(in the rows, 128 means zero)
Known rows, with every step that occurs
k -> p: [154 126 100  92 146 100 142 130 129 134  91 141 160 107 159 160 130 137
 142 129 135 126  86 148  99 107 144 168 129 104 108 127 109 146 175]
n -> j -> t -> b: [157 141  92  94 153 182 168 126 158 138  89 130 176 102 114 167 138 121
 173 104 152 123 106 130 125 130 131 177  62 110  75 142  89 153 141]
t -> b: [165 123  97 110 150 136 151 119 124 139  85 138 148  94 143 164 120 148
 145 129 141 127 101 135 117 123 133 161  81 103 140 147 130 148 169]
k -> n -> l -> t: [128 150  98  88 127 168 104 148  80 127 131 152 158  99 138 152 135 150
 170 122 142 114  87 120 112  90 133 184  89 135  80 170 133 148 126]
s -> n -> m -> p -> l: [131 139 114  97 131   4 149 152 131 128 117 142 134 116 133 172 103 156
 168 137 165 141  90 146  94 125 145 158 172 106  82 146 134 145 196]
l -> t -> j: [146 147 105 118 157 166 139 138 121 133  79  99 201 104 138 143 121 104
 161 148 152 127  89 107 103 116 139 156  46 136  52 107 145 148 146]
p -> l -> t -> j: [133 136 105 133 154 111 148 130 119 133  99 112 196 114 131 157 119 111
 166 176 152 126  99 116 107 129 135 147  83 151  36  90 156 143 146]
u -> m: [156 121 110  91 142 100 122 128 142 137  89 124 175 103 152 167 128 134
 159 134 146 135  99 133 107 139 144 141 152  98 100 148 120 141 188]
k -> p -> l: [141 115 101 106 143  49 151 120 125 133 106 154 156 118 152 175 127 144
 148 158 134 123  95 156 104 120 138 160 165 119  92 109 120 141 175]
m -> p -> l -> t -> j: [128 133 108 131 157  84 138 138  97 135  85 114 177 128 131 153 108 121
 173 175 159 114  91 135  98 139 139 140  81 155  15  82 153 139 189]
s -> t -> l -> p -> k: [136 139  90 112 148  58 129 157 117 133  81 123 127 115 140 129 127 125
 129 145 131 116 109 109 125 103 154 136 121 117  79  95 157 157 189]
l -> p -> b: [146 135 103 105 153  80 116 160 108 143 125 154 133 107 145 168 124 129
 139 161 132 121 100 142 115 126 154 167 117 106  93 141 146 142 190]
s -> t: [159 142 101  94 135 114 159 123 134 131  74 137 163 117 154 149 113 130
 148 125 164 148 105 115 122 103 143 152 125 111  94 131 118 147 167]
k -> n -> j -> t: [132 155  95  66 139 171 145 144 156 120 117 153 215  98 129 144 155 131
 191  91 147 114 103 136 127 122 129 181 105 107  59 172 105 154 124]
p -> j -> t -> b: [160 123  84 126 158 125 188 128 152 144 113 138 151 104 143 160 126 119
 144 133 146 131 107 122 103 123 129 151  97 129 111 119 115 154 167]
j -> t -> l -> p -> k -> n: [119 135  86 104 158  95 130 187 112 124 132 149 160 100 140 132 163 137
 155 122 112  83 107 127 122 123 144 151  93 108  82 130 163 165 163]
n -> m -> p -> j -> t: [144 135  90 106 151  67 169 199 155 131 112 138 122 127 148 162 101 126
 159 120 164 132  87 126  71 115 148 157 114 132  68 148 110 157 192]
l -> p -> k -> n: [120 120  96 109 149  59  86 141 106 131 142 152 165  88 147 133 145 148
 157 120 110 106 104 137 123 127 141 155 140 105 100 146 169 151 155]
n -> j -> t -> l -> p -> k: [122 155  85 102 161 111 130 179 153 130 107 123 160 107 107 134 150 113
 160 127 124  93 110 119 118 124 148 154  91 121  32 114 120 160 170]
k -> n -> m -> u: [149 149  95  87 132 109 142 182 116 128 103 150 136 110 161 148 107 169
 152 103 145 135  85 143 108 107 142 177  93  81 128 212 160 150 161]
t -> l -> p -> j: [127 147  90 105 158  77 133 185 143 135 105 139 130 108 136 125 124 119
 135 165 131 110 103 127  90 100 144 143 122 130 102 105 153 149 195]
t -> l -> p -> s: [140 145  91  91 157 111 134 205 152 133 124 145 140  98 134 138 125 138
 150 162 119 116  99 136 121 106 146 160  98 128 107 105 157 145 173]
n -> s -> t -> j: [148 152 106  97 138 141 155 138 195 125  63 114 150 126 129 155 118 120
 139 126 166 166 106 110 120 134 136 145 100 126  89 107 111 144 157]
n -> k: [154 126 102  97 140 122 157 137 145 129  91 139 134 103 150 155 102 162
 166 113 144 118 106 134  98 103 142 166 122  96 121 187  90 152 189]
k -> n: [138 135 101  79 137 121 129 137 122 122 115 162 188  90 157 141 137 157
 162 114 138 118  98 142 119 115 132 166 126 100 124 177 144 149 151]
j -> t -> l -> p: [139 156  91 100 162 142 162 209 129 134  94 143 144 120 132 150 142 116
 161 133 141  97 109 119 101 109 151 152  60 109  74 116 128 154 180]
u -> m -> p -> l -> t -> b: [146 102 110 135 146  65 110  99  66 152  85 109 149 129 139 178 115 136
 177 165 147 113  91 152 118 157 141 140 104 126  55  89 149 142 198]
l -> t: [143 151 100 119 146 150 129 129 100 137 103 116 188 105 149 141 116 125
 162 137 151 127  93 117 109 105 145 162  76 125  77 135 133 152 148]
n -> k -> p: [158 113 102  90 141 107 155 131 136 132  85 136 125 109 159 164 114 155
 157 111 130 115  91 151  91  95 146 181 129  92 118 157  78 152 190]
n -> s -> t -> l -> p -> k: [125 152  92 116 139  69 113 160 156 129  92 118 102 127 129 133 130 135
 120 135 131 132 113 115 130 123 151 137 122 119  99  97 139 158 181]
p -> k -> n -> l: [127 121  92  92 130  83 106 137 117 119 149 164 137  83 138 155 140 177
 143 122 122 114  95 131 115 114 128 162 165 126 110 188 135 149 157]
m -> p -> s -> t -> l: [155 144  91  76 140  87 166 173 142 125  82 140 135 119 150 133 104 152
 142 153 150 132  90 141 131 105 147 147 116 138  85  93 140 147 211]
s -> n -> j -> t -> l -> p: [123 184 102  72 150 144 152 170 161 133 102 127 177 106  98 135 158 101
 178 117 150 113 110 119 114 107 148 170  96 100  41 106 107 152 164]
n -> b: [148 146 105  93 136 149 141 139 131 129  79 147 139  92 130 174 112 156
 159 138 144 120 103 130 108 111 147 156 123 120 133 192  90 153 154]
s -> n -> l: [140 155 108  79 127 112 142 128 139 129 127 153 139  90 119 164 128 153
 149 127 157 144  98 120 101  98 136 166 164 114 107 161 101 138 177]
j -> t -> l: [150 156  90  93 154 155 190 182 144 125  88 142 165 112 143 151 137 133
 148 132 150 105 104 121 104 112 143 149  73 113  93 138 116 159 180]
s -> t -> b: [174 124  97 104 140 129 167 105 120 140  59 131 143 110 148 163 115 133
 141 122 156 145 104 119 133 110 136 160  89 106 121 120 126 149 162]
u -> m -> p -> l -> t: [132 118 114 124 140  50 103 120  79 144  99 115 170 134 145 165 113 133
 183 167 155 116  92 147 107 149 148 132 143 132  28 100 140 140 206]
j -> t -> l -> p -> s -> n: [137 162  95  87 156 120 172 193 165 136 148 140 167  97 122 140 147 121
 162 143 132 128 105 122 124 108 149 162 104 117  80  81 141 151 163]
s -> t -> j: [161 138 105  92 147 128 169 134 155 128  52 117 178 114 144 152 118 110
 147 135 165 151 101 104 116 116 138 145  96 123  70 105 129 143 165]

Rows
[142 122 105  92 135  49 166  94 165 136 115 132 137  96 152 143 117 140
 143 125 135 138  92 143  85  87 141 173 201 101 122 125  87 153 197] | s -> n -> k -> p -> j
[150 132 104  78 141  76 154 113 165 136 143 138 183  85 148 152 133 141
 144 139 128 156  83 150 122 106 142 179 174 113 115  91 120 143 159] | k -> p -> s -> n
[137 171 105  76 140 149 168 115 177 131 116 130 213  96 113 144 146 114
 180 101 165 142 108 122 119 119 139 171 132 101  50 140  85 150 149] | s -> n -> j -> t
[136 142 105  73 128 155 126 138 115 120  97 164 158  83 139 164 130 171
 169 121 132 109  99 140 120 111 139 168 126 112 145 210 112 157 130] | k -> n -> b
[161 106  96  86 142 101 160 143 166 133 123 140 132  99 159 163 108 163
 159 128 115 129  87 157 110  97 142 189 142 113 122 139  89 150 174] | n -> k -> p -> s
[156 112 106  83 145  67 116 152 152 138 116 129 162 106 149 161 113 151
 168 150 140 137  88 160 117 151 146 141 164 123  83 119 130 134 217] | u -> m -> p -> s
[166 118  93 106 150 118 140 143 135 150 103 132 128 108 137 160 115 123
 157 138 133 152 106 123 148 110 141 171  88 123 108  74 149 141 146] | l -> p -> s -> t -> b
[148 140 112  89 133 101 165 108 153 131 106 133 151  91 140 147 112 160
 165 106 150 133 108 131 102 101 142 169 156  81 126 174  92 151 190] | s -> n -> k
[169 127  92 114 157 164 184 134 132 141  96 139 158 106 140 175 131 132
 157 115 149 123 106 126 116 128 135 161  56 106 113 138 111 154 158] | j -> t -> b
[151 136  95  94 144 103 135 163 146 141 118 139 149 114 143 147 113 119
 164 141 140 155 106 119 139 102 148 162 126 128  79  88 142 139 150] | l -> p -> s -> t
[148 144 104  86 139  95 157 122 174 133 152 140 194  78 138 141 123 148
 153 140 140 160  99 134 130 113 137 163 169 115 118 124 135 142 159] | p -> s -> n
[130 145 103  88 139 183 115 156 103 122 109 134 171  97 127 156 141 130
 168 133 144 116  84 108 105 104 128 177  61 148  57 142 145 144 125] | k -> n -> l -> t -> j
[112 139  91  94 151 111 102 152 139 129 144 144 193  96 120 135 162 121
 187  97 120 103 110 131 132 133 139 171 119 111  36 144 130 156 129] | l -> p -> k -> n -> j -> t
[138 125 104 104 138  23 142 180 122 127 101 147 116 128 144 181  93 161
 167 144 159 125  89 149  90 129 145 157 136 120  79 157 133 145 196] | n -> m -> p -> l
[169 109  95  79 132  98 173 130 164 134  98 133 128 115 165 160 104 149
 158 122 131 148  92 139 126  85 145 187 146 116 104 112  86 151 169] | n -> k -> p -> s -> t
[145 155  97  89 145 111 143 178 118 133  59 135 129 125 140 137 125 117
 146 140 148 120 108 112 118  91 152 149  90 109  85  98 143 150 181] | s -> t -> l -> p
[132 122  96 127 157  55 103 142 119 138 125 131 148  98 138 142 125 133
 148 138 121 119 108 127 110 127 149 142 137 112  88 129 149 149 179] | l -> p -> k
[124 123 102  96 134  70 103 129  93 120 107 156 136  86 138 153 122 188
 160 124 122  94  94 159 118 135 146 147 158 124 119 197 125 160 179] | m -> p -> k -> n -> b
[135 163 111  99 140 158 138 127 124 132 106 105 168  95 109 157 132 114
 158 143 162 142  87  95  96 100 137 168  88 142  48 110 125 140 148] | s -> n -> l -> t -> j
[141 120 101 143 149  85 135 111  62 146  95 126 144 126 135 163 104 145
 170 160 150 109  94 151 115 133 138 154  76 137  68  98 150 146 186] | m -> p -> l -> t -> b
[122 114 108  71 135  42  66 106 131 125 109 124 190  93 133 135 146 155
 176 111 128 106  88 165 127 164 138 148 189 106  48 157 133 146 197] | u -> m -> p -> k -> n -> j
[118 132  96 109 132  79 100 120 160 118 145 146 161  92 144 137 139 175
 136 108 119 129 104 144 131 146 130 152 158 110 136 174 139 158 149] | p -> k -> n -> s
[125 153  97 100 145  97 150 163 153 143 162 153 122 109 108 159 139 107
 162 133 153 141 110 104  84  96 142 159 161 136  60 110 100 141 172] | s -> n -> l -> p -> j -> t
[157 119  94  86 147  96 146 142 159 134 130 144 167  96 158 160 124 144
 144 145 120 140  82 154 117 109 141 177 142 126 112 106 119 143 159] | k -> p -> s
[138 148  85 103 158  88 184 185 145 128  95 145 137 124 145 132 120 131
 140 149 156 102  97 138  82 115 144 131 111 140  71 113 119 156 230] | m -> p -> j -> t -> l
[143 152  82 104 156 115 194 176 164 128 107 143 157 110 146 137 131 122
 132 151 149 114 104 117  92 106 138 139 113 136  90 120 120 160 187] | p -> j -> t -> l
[146 119 100 102 152  63 147 147 150 142 106 129 160 127 150 157 123 116
 166 138 160 127  99 139  85 148 147 121 162 127  51 112 104 144 227] | u -> m -> p -> j -> t
[136 151  97  94 155 113 130 191 121 134  84 141 132 108 135 138 130 131
 149 146 133 101 103 129 103 104 150 152  85 107 101 125 147 147 188] | t -> l -> p
[156 154  95  82 136 120 172 151 134 124  54 133 150 116 152 139 120 134
 130 138 159 129 103 115 121  94 144 147 103 113 103 123 131 154 183] | s -> t -> l
[130 133  89 118 144  46  99 190  98 136 128 139 114 108 149 141 115 159
 150 109 117 122  91 139 113 119 151 167 107  86 105 183 187 153 166] | l -> p -> k -> n -> m -> u
[140 133 108  91 143  90 141 145 168 141 149 136 139  90 128 143 112 147
 182 124 126 141 108 135 121  99 147 180 153  99 111 131 115 144 173] | l -> p -> s -> n -> k
[162 114 107  78 135  64 130 134 150 139  91 124 156 122 155 157 109 138
 166 142 156 157  91 142 133 137 149 138 168 126  64  94 126 136 209] | u -> m -> p -> s -> t
[131  99 107  93 139  21  80 117 106 128 117 135 173  96 159 145 140 165
 161 121 125 106  89 161 120 162 142 131 184 102  85 154 154 148 213] | u -> m -> p -> k -> n
[122 151 103  96 137  67 119 146 146 141 149 152 112  96 110 147 127 123
 150 147 146 144 104 116  85  91 140 158 189 133  88 118 118 134 181] | s -> n -> l -> p -> j
[132 127 113 116 130  64 153  83 102 139 119 118 161 116 145 160 118 141
 173 140 138 126  92 141 105  94 145 184 151 108  71 105 105 154 164] | s -> n -> k -> p -> l -> t
[144 113 106  98 147  33 116 129 142 140  97 126 150 115 152 147 112 132
 153 151 152 130  92 151  85 142 145 123 190 125  78 121 123 137 237] | u -> m -> p -> j
[137 157 101  94 129 142 131 130 132 136 168 127 163  87 119 152 122 141
 161 147 147 155  86 111 122  89 138 182 131 150  76 118 123 141 135] | p -> s -> n -> l -> t
[137 151  90  97 147  73 147 170 139 136  79 133 123 122 144 122 119 105
 131 159 147 129 108 109 106  86 148 141 128 132  85  80 150 150 191] | s -> t -> l -> p -> j
[140 135  91 113 156  82 172 158 145 136 114 148 152 123 147 141 113 127
 158 134 160 122 100 139  82 124 143 135 136 139  63 121 106 149 213] | m -> p -> j -> t
[134 184 100  66 142 151 181 145 177 123  97 126 199  95 109 136 152 119
 163 116 159 122 104 120 118 111 140 167 113 104  58 130  97 157 164] | s -> n -> j -> t -> l
[116 135  93  85 137  90  96 176 124 132 153 175 112  99 128 148 138 140
 160 137 129 117 100 129  93  93 131 169 157 138  97 150 139 137 158] | k -> n -> l -> p -> j
[146 138  92  76 145 186 152 126 142 129 104 151 195  93 124 158 157 135
 184  87 140 112 103 139 138 131 122 189  65 102  88 162 112 156 119] | k -> n -> j -> t -> b
[131 134 101  74 133  97  91 180  90 131 156 189 103 100 133 182 145 155
 148 146 123 110  93 144 118 113 142 189 128 117 100 178 146 139 169] | k -> n -> l -> p -> b
[118 168  93  61 151 169 129 199 140 123 105 153 181 107 116 133 167 118
 189 106 133  86 105 134 124 112 139 180  65 106  50 139 130 156 138] | k -> n -> j -> t -> l -> p
[147 151  92  99 161 111 161 206 113 136 117 153 128 119 140 169 144 120
 134 162 133  99 102 129 112 124 157 163  67 111  75 122 139 156 196] | j -> t -> l -> p -> b
[152 113  89 105 149  96 190 141 165 137 113 138 128 120 159 161 119 127
 155 117 135 118  98 136  78  94 143 172 141 117  91 130  66 160 190] | n -> k -> p -> j -> t
